Each row was made from one small tree. The marks that hang from a mark follow it in brackets, in alphabetical order. Every link used is in the known rows. Write each row's tree.
(in the rows, 128 means zero)
Known rows:
gipeb(rebez(poso(bavu(damip moru(nofas))))): [115 138 135 180 149 139 165 134 145 141 120 136 117  97 156 152 127 127
  85  99 152 161 128 119 112  76 107 130 162 127  99 162 114 117 141 124
 113 101 131 103 133 135 115 148]
rebez(poso): [132 148 156 127 145 168 141 154 129 137 121 132 144  99 160 134 151 135
 168 137 133 164 117 124 131 124 129 152 132 114 162 134 141 131 103 174
 112 147 134 132 122 121 150  89]
gipeb(rebez(poso(bavu))): [128 140 163 172 167 159 133 184 143 131 123 134 142 123 153 140 147 136
 147 131 138 147  96 116 124 104 115 184 127 122 134 138 105 124 120 140
 108 130 153 118 120 113 159  90]
vufi(gipeb(rebez) ledu(firog) vadon): [158 115  91 137  74  77  50 100 111  76 152 128 154 178 215 128 109 140
 131  93 108 135 140 149 120 115 117 160 104 136 157 158 166 128 141  59
 105 105 138 137  92 118 152 125]
fopa(losa nofas(pibod)): [105 127 152  98 164 109 135 160 130 144 129 113 104 135 133 155 124 111
 148 168 101  67 123 132 124 163 108 116 130 143 209  95 154 129  67  92
 165 160 116 168 120 124 117  78]
futi(kelupeg(pibod(nofas))): [119 133 151 144 107 138 106  68 135 125 132 116  99 130 158 116 166 122
 145 144 121 136 109 134 143 136 129 166 129 120  96  98  80 152 113 119
 115 137 179 140 124 135 118 123]
futi(kelupeg(pibod(bavu(damip) nofas))): [123 112 143 163  73 149 115  61 136 115 134  63  82 121  99 106 156 118
 135 108 125 166 123 119 149 119 128 136 144 111  90 121  58 148 137 121
 116 113 158 114 122 138 128 136]
moru(nofas): [129 146 125 103 154 125 171 141 132 121 120 148 117 139 117 132 134 145
 130 147 121 131 125 153 135 149 131 134 114 131  89 125 151 129 110 133
 120 106 122 137 144 129 119 129]
gipeb(rebez): [132 150 135 135 157 118 105 194 129 115 129 150 143 137 174 129 146 138
 126 137 128 137 129 132 136 130 129 173 118 119  97 141 129 125  88 112
 115 136 142 120 127 119 149 111]
rebez(poso(bavu(moru(nofas)))): [114 139 137 148 158 159 172 111 145 157 114 160 126 110 118 143 124 136
 128 139 147 147 108 134 113 108 119 123 142 134 140 134 137 129 147 163
 125 115 131 126 131 134 120 132]
rebez(poso(bavu(moru))): [119 140 145 166 148 168 108 133 141 166 116 143 160  96 143 137 133 129
 142 125 155 155 112 120 112  98 131 139 136 125 181 130 134 129 138 167
 121 157 139 119 119 131 138 107]
poso(bavu(moru(nofas(pibod(kelupeg))))): [112 124 113 133 157 105 166  97 145 149 133 168 124 159 115 130 114 122
 112 125 147  83 115 134 106 149 111 108 133 155 109  96 130 120 175  89
 149 113 121 141 153 130  94 165]
kelupeg(pibod(bavu)): [123 125 150 123 129 155  96 115 139 120 125 123 143 126 125 124 159 133
 154 170 124 182 120 126 146 146 144 149 108 115 131 121 110 141 117 164
 151 136 138 117 108 125 178 115]
futi(kelupeg(pibod(bavu))): [120 118 164 135 101 142 119  89 135 123 135  85 117 129 144 113 159 119
 157 137 127 172 112 131 150 143 131 158 123 111 117 110  72 147 125 163
 137 143 126 127 126 129 151 128]
govob(damip(bavu(moru(nofas)))): [115 166 106 110 131 113 144 115 134 132 109 173  92 120  97 125  94 136
  76 119 126  70 148 127 121 121 139 106 153 118 150 125 163 123 102 132
 130 108 104 141 115 159 105 156]
bavu(damip): [139 144 131 137 117 126 100 157 124 129 121 100 145 113 151 133 145 130
 122  88 133 156 151 132 132 110 141 134 120 116 115 128 143 122 106 128
 107 147 119 115 134 132 119 117]
pibod(bavu kelupeg): [137 122 134 120 121 146 143 155 137 118 135 108 146 148  59 100 135 129
 157 127 128 131 106 126 144 153 125 118 116 118 120 131 111 131 153 144
 135 128 114 119 142 111 158 125]
rebez(poso(bavu)): [131 137 161 157 151 171 130 151 143 147 115 118 150 117 121 137 145 135
 168 127 137 147  95 124 122 110 126 159 119 124 162 119 126 129 133 167
 110 145 139 128 125 119 146  82]
pibod(kelupeg): [137 138 139 120 130 127 124 147 131 130 134 126 157 145 122 116 145 126
 146 118 132 118 113 134 135 145 126 133 111 119 118 113 130 127 137 134
 124 152 118 131 147 113 128 121]
govob(damip(bavu(moru))): [119 168 116 128 120 120  77 135 129 142 111 159 124 111 126 119 102 129
  90 106 129  79 152 114 120 110 146 121 151 110 188 124 163 123  94 138
 126 152 111 132 103 155 120 129]
vufi(ledu): [151 129 136 137 124 140  83 154 121 127 123 138 165 125 123 119 136 121
 137 114 112 136 137 151 117 127 139 138 101 124 124 131 165 139 115 148
 110 148 133 139 121 120 157 126]
vadon(vufi): [143 143 134 117 179 134 114 104 117 145 121 131 156 128 152 110 127 149
 145 144 129 131 139 144 134 129 152 147 107 129 119 117 141 135  86 166
 133 187 134 116 118 117 129 117]
kelupeg(pibod(nofas)): [123 139 136 136 135 151  82  89 138 121 124 151 128 128 143 128 167 140
 140 173 120 147 117 126 139 138 143 159 109 125 110 108 120 146 105 117
 129 131 190 129 109 131 143 112]
fopa(nofas(pibod(bavu))): [112 116 130 101 160 131 157 143 135 119 131 128  90 161  85 128 119 133
 148 160 103  92 122 128 130 176 109 121 126 135 181 123 144 131 103  89
 145 116 134 145 126 125 130  97]
firog(mubiv): [128 130 130 107 135 129 114 217 117 126 120 136 175 150 140 122 147 147
 128 134 138 114 113 153 139 140 148 162 111 118 117 126 145 124 106 152
 144 150 121 138 131 125 113 102]
firog(ledu mubiv): [123 126 149 101 163 122 108 252 108 122 117 114 193 173 130 121 139 134
 113 166 144  90 105 150 138 155 152 170 123 102 108 124 117 115 119 140
 162 131 113 155 130 121 132 112]
vufi(gipeb(rebez(poso)) ledu vadon): [162 114 140 152 101 121  87 114 106 106 140 125 153 133 236 121 132 138
 133 103 117 173 123 135 125 116 109 162 131 126 181 179 161 136 130 103
  87 125 125 139  73 112 207 121]
kelupeg(pibod(nofas(moru))): [117 141 137 119 123 143  89  88 127 123 115 166 130 122 115 126 148 137
 143 182 133 136 115 116 142 135 154 145 111 134 104 100 121 143 121 128
 118 136 189 119 117 142 130 115]
moru(bavu nofas(pibod(kelupeg))): [123 121 117 106 143 115 227 122 129 119 139 154  80 135 115 141 126 124
 118 153 108 104 106 125 131 168 105 111 122 141  96 122 115 119 160 119
 142  66  97 160 169 122 121 156]
mubiv(firog(ledu)): [138 144 138  93 157 123 135 206 107 114 126 127 179 151 102 124 136 135
 114 170 127 100 133 138 133 154 145 156 138  96 141 139 102 116 134  92
 139 125 153 161 125 114 134 115]
vadon(vufi(gipeb(rebez(poso)) ledu(firog))): [161 110 123 129 121 117  96  77 115 105 153 128 163 118 216 118 100 134
 162 122 116 131 139 133 109  83 112 160 130 129 148 165 136 132 106 150
 125 163 144 131  85 109 147 133]
damip(bavu(moru(nofas(pibod)))): [122 154  91 103 167  99 139  87 130 134 124 194  91 135 171 141 112 132
  90 143 120  90 164 133 115 142 149 115 155 150 124 126 162 120 105 100
 148 109 131 151 119 150 105 163]
rebez(poso(bavu(damip moru(nofas(pibod))))): [112 128 125 156 148 138 173  94 138 158 122 139 106 103 157 156 121 120
 110 102 152 146 140 115 100 101 113 109 163 143 142 127 137 116 146 118
 128 108 127 127 132 144  97 143]
vufi(ledu(firog)): [144 130 105 125  97 130  82 128 128 102 136 138 158 144 111 133 123 122
 161 110 111 123 138 148 108 113 132 136  97 126 133 127 161 131 128 142
 126 126 151 139 129 121 114 117]
kelupeg(pibod): [125 140 154 123 140 137  78 110 133 131 124 141 154 124 194 141 170 131
 143 160 129 171 125 134 137 137 143 164 102 118 129 103 131 137  99 154
 139 160 142 129 112 127 150 110]
futi(kelupeg): [129 141 151 131 116 121 128 140 124 133 129 101 117 131 162 114 144 126
 148 104 132 128 122 148 138 135 127 159 125 118 114 113 108 137 111 141
 102 154 118 142 147 129 111 116]
fopa(losa(kozab) nofas(moru pibod(bavu))): [104 102 140  80 134 116 143 177 123 131 132 107  63 154  47 155 100 109
 147 170  97  55 131 109 144 163 114  78 139 143 215 114 129 130 104 125
 150 141 113 130 133 115 127  61]
ledu(firog): [128 147 105 110 116 125 104 136 134 107 133 141 143 144 136 140 131 138
 165 129 123 123 133 136 126 123 137 149 106 125 135 116 143 122 115 129
 134 128 147 131 141 126  97  97]
fopa(losa(kozab) nofas(moru(bavu) pibod)): [105 106 140  90 135 110 155 181 116 140 131 122  43 125  98 183 106  97
 116 174  83  54 123 105 141 144 108  87 128 144 218 118 123 123 105 137
 143 126  95 148 148 119 117  66]

Which tree is each row?
[134 124 112 143  81 137 162 130 122 121 122 114 102 103  39 119 117 118
 106 109 129 112 109  98 140 109 129  91 124 128  85 136  96 123 186 120
  92  90 134 111 161 134 104 143]
pibod(kelupeg nofas(moru(bavu(damip))))
[147 134 120 132 119  79  76 138 110 103 138 131 145 165 244 121 134 158
 115 118 126 153 130 142 146 140 126 174 117 133 151 154 154 127 114  56
  97 128 116 129  92 120 175 115]
vufi(gipeb(rebez) vadon)
[124 136 139 184 123 162 105 128 139 166 115 107 154  84 152 142 133 119
 118  82 159 172 132 114 108  71 129 124 149 120 168 137 130 122 146 158
 111 159 128 105 121 136 120 115]
rebez(poso(bavu(damip moru)))
[113 120 146 129  89 149 128  65 128 115 123 115  91 132  68 100 136 126
 157 161 134 134 105 117 154 140 139 140 132 127  97 106  64 153 148 141
 116 118 175 116 126 143 130 131]
futi(kelupeg(pibod(bavu nofas(moru))))
[128 116 114 122 120 107 219 113 129 120 136 117  77 121 120 147 126 114
  97 106 115 121 128 118 128 142 103  96 133 134  84 131 109 111 162 106
 132  64  86 144 170 129 105 169]
moru(bavu(damip) nofas(pibod(kelupeg)))
[132 129 108 134  96 150 128 139 124 113 113 111 110 119  11 104 114 140
 133 119 138 134 136 108 144 119 148 102 132 131  93 144 117 131 146 114
  94  99 158  91 130 142 124 124]
pibod(bavu(damip) nofas(moru))
[161  92  99  96  99  91  75 118  99 108 143 115 206 161 166 105  95 144
 140 111 118  87 132 171 113 105 143 145 102 135 130 137 159 132 119 156
 154 177 121 145  95 117  99 139]
vadon(vufi(gipeb ledu(firog(mubiv))))
[166 101 160 171 153 133  96 105 122 138 134 111 173 124 188 107 108 137
 138 116 122 136 111 138 108  82 116 168 121 135 141 153 125 139 118 151
 105 180 134 124  77 105 182 134]
vadon(vufi(gipeb(rebez(poso(bavu))) ledu))
[129 111 115 110 120 115 202 110 136 111 139 101  92 151  71 120 122 121
 126 102 128 121 134 119 132 157 109  89 144 136  84 125 115 117 159  96
 143  78  98 125 155 125 115 164]
moru(nofas(pibod(bavu(damip) kelupeg)))
[121 144 104 127 128 117 138 114 128 139 120 138 122 104 147 137 125 130
  82 101 146 155 163 144 121 109 133  98 143 128  95 141 154 123 120 125
 122 122 107 114 139 146  92 163]
bavu(damip moru(nofas))
[160 114 134 136 112  92  62 182 118 105 140 134 165 134 200 114 124 128
 115 113 110 135 138 151 121 117 120 164 111 127 113 160 156 136 102  94
  96 148 120 140  92 119 181 145]
vufi(gipeb(rebez) ledu)
[139 119 113 147  92 150 139 124 138 110 135  88 115 140  17  93 133 126
 132  98 126 124 120 111 143 130 124  99 137 119  90 143  96 131 165 101
 112  98 149 105 141 120 129 134]
pibod(bavu(damip) kelupeg nofas)
[130 119 126 124  97 109 165 140 111 131 128 119 109 109 121 140 116 105
 112  98 136 119 131  94 129 126 124  97 128 135 115 117 109 109 170 122
 118 110  94 124 164 134 106 146]
nofas(moru(bavu(damip)) pibod(kelupeg))
[132 135 127 130  96 130 137 167 111 130 110 110 120  84 111 144 121 123
 104 109 130 156 136 114 137  98 144 115 113 124 117 140 122 117 142 159
  97 116 101 109 149 143 120 130]
nofas(moru(bavu(damip)))
[116 120 110 151 130  98 159  89 142 150 132 132 120 146 121 136 114 111
  88  83 152 102 135 125 103 122 110  89 145 150  98 103 128 113 178  79
 139 110 108 127 155 135  76 172]
poso(bavu(damip moru(nofas(pibod(kelupeg)))))
[153 125 106 121 134 131  86  67 118 118 135 134 167 140 118 115 105 132
 162 121 113 112 147 151 108 106 141 134  97 133 121 124 153 135 116 168
 141 163 154 125 118 113 106 130]
vadon(vufi(ledu(firog)))
[117 129 103 119 125  93 167  91 131 139 138 146 114 125 158 134 120 111
  90  92 147 116 157 123 111 135 113  83 158 140  94 119 143 113 150  87
 140 113 105 132 154 139  79 181]
bavu(damip moru(nofas(pibod(kelupeg))))
[126 128 118 123 111 113 147 154 109 132 116 127 103  91 146 150 116 116
 110 116 131 141 146 102 128 118 139 116 125 137 126 127 127 111 134 125
 109 109 106 123 146 147 113 131]
nofas(moru(bavu(damip)) pibod)
[148 110 101 109 124 123  93 118 107 114 134 130 196 161 118 110 109 137
 145 120 122  86 128 166 112 109 149 144 100 128 111 129 149 130 118 184
 170 164 143 133 116 113  85 122]
vadon(vufi(ledu(firog(mubiv))))
[141 119 129 137  93 138 133 147 135 119 134  77 140 133  65 107 135 120
 133  83 135 148 129 119 140 128 125 103 129 111 112 137 107 123 157 133
 125 127 105 103 144 116 137 136]
pibod(bavu(damip) kelupeg)
[123 124 130 136 127 168  99  95 142 111 126 136 119 132  79 113 156 142
 153 184 113 157 110 118 149 147 143 143 116 121 114 126 101 150 123 128
 140 109 185 116 104 128 172 116]
kelupeg(pibod(bavu nofas))
[124 124 127 106 122 115 171 143 116 131 130 156 116 120 116 134 118 114
 133 146 129 102 110 102 132 153 124 113 116 142 127 110 114 117 166 133
 129 114 108 139 161 129 125 138]
nofas(moru(bavu) pibod(kelupeg))
[106 125 123 112 138 144 132  71 141 127 123 161 125 117 127 130 138 136
 117 183 133 178 132 136 136 143 137 114 131 126 110 133 122 141 133 160
 166 109 129 116 116 140 153 165]
kelupeg(pibod(bavu(moru(nofas))))
[124 136 120 176 118 128  68 137 137 160 115 110 159 112 139 136 126 123
  95  80 155 151 147 131 110  84 144 124 125 128 134 122 138 122 141 125
 114 158 124 103 127 140 105 134]
poso(bavu(damip moru))
[ 97 101 123 103 145 119 109 168 133 148 144 116  71 137  96 156 108 100
 119 163  97  66 148 116 130 151 108  72 159 135 237 132 136 134  95 117
 171 151 110 132 120 116 133  81]
fopa(losa(kozab) nofas(pibod(bavu(moru))))
[117 125 108 111 128 135 183 111 141 127 134 148 127 136  57 105 113 132
 118 141 136 130 119 136 134 151 118  83 139 128  96 143 122 132 169 142
 151 100 106 117 152 125 133 172]
pibod(bavu(moru(nofas)) kelupeg)
[119 128  98 127 116 132 153 121 135 128 121 125 112 107  86 123 114 134
  94 111 139 165 156 136 129 119 133  85 148 125  96 160 138 127 138 135
 132  96 105 101 135 143 119 167]
pibod(bavu(damip moru(nofas)))
[107 132 129 140 171 144 177 100 142 158 121 172 111 118 150 150 122 132
 134 147 148 126 119 123 104 128 117 125 153 150 152 119 142 124 141 129
 139 109 135 141 128 138 117 134]
rebez(poso(bavu(moru(nofas(pibod)))))
[126 123 120 114 114 123 132 147 116 122 119 116 121 123  96 124 111 126
 138 110 144 141 157 104 132 136 145 108 136 139 124 122 133 117 133 115
 119 122 122 105 131 144 125 127]
nofas(moru pibod(bavu(damip)))
[151 129 153 125 166 122 122 118 115 131 140 126 154 110 247 112 122 152
 146 144 132 149 127 127 134 104 121 175 144 124 140 157 122 131  76 145
 114 186 125 120  86 113 168 122]
vadon(vufi(gipeb(rebez(poso))))
[122 114 107 138 105 118 118 118 129 137 141 114 135 120 123 114 119 107
 114  87 148 134 155 105 121 134 123  86 158 128 137 133 121 118 157 100
 147 135 108 111 136 132 123 161]
nofas(pibod(bavu(damip moru) kelupeg))
[114 121 111 160  98 157  71  71 138 128 127 122 126  95 111 117 145 125
 103 139 134 181 148 110 134 107 145 110 145 118 120 141 106 143 134 121
 138 121 171  95 101 146 145 151]
kelupeg(pibod(bavu(damip moru) nofas))
[126 131 123  92 154 105 197 113 133 121 138 156 109 162 130 127 133 130
 137 137 126  91 120 135 127 176 110 117 128 144  89  99 139 121 138  93
 142 101 115 154 158 121 107 148]
moru(nofas(pibod(kelupeg)))
[133 132 116 130 120 129 190 144 127 119 119 113  85  95 109 151 129 131
  90 117 111 159 131 136 137 115 123 112 118 122  84 153 123 120 135 144
 113  68  91 129 156 135 118 147]
moru(bavu(damip) nofas)
[108 117 156  97 148 106 154 146 135 143 141 101 113 150 109 144 124  98
 150 156 105  44 105 125 123 168  92  99 132 141 199  84 136 126 100  87
 173 161 104 171 138 112 110  91]
fopa(losa nofas(pibod(kelupeg)))
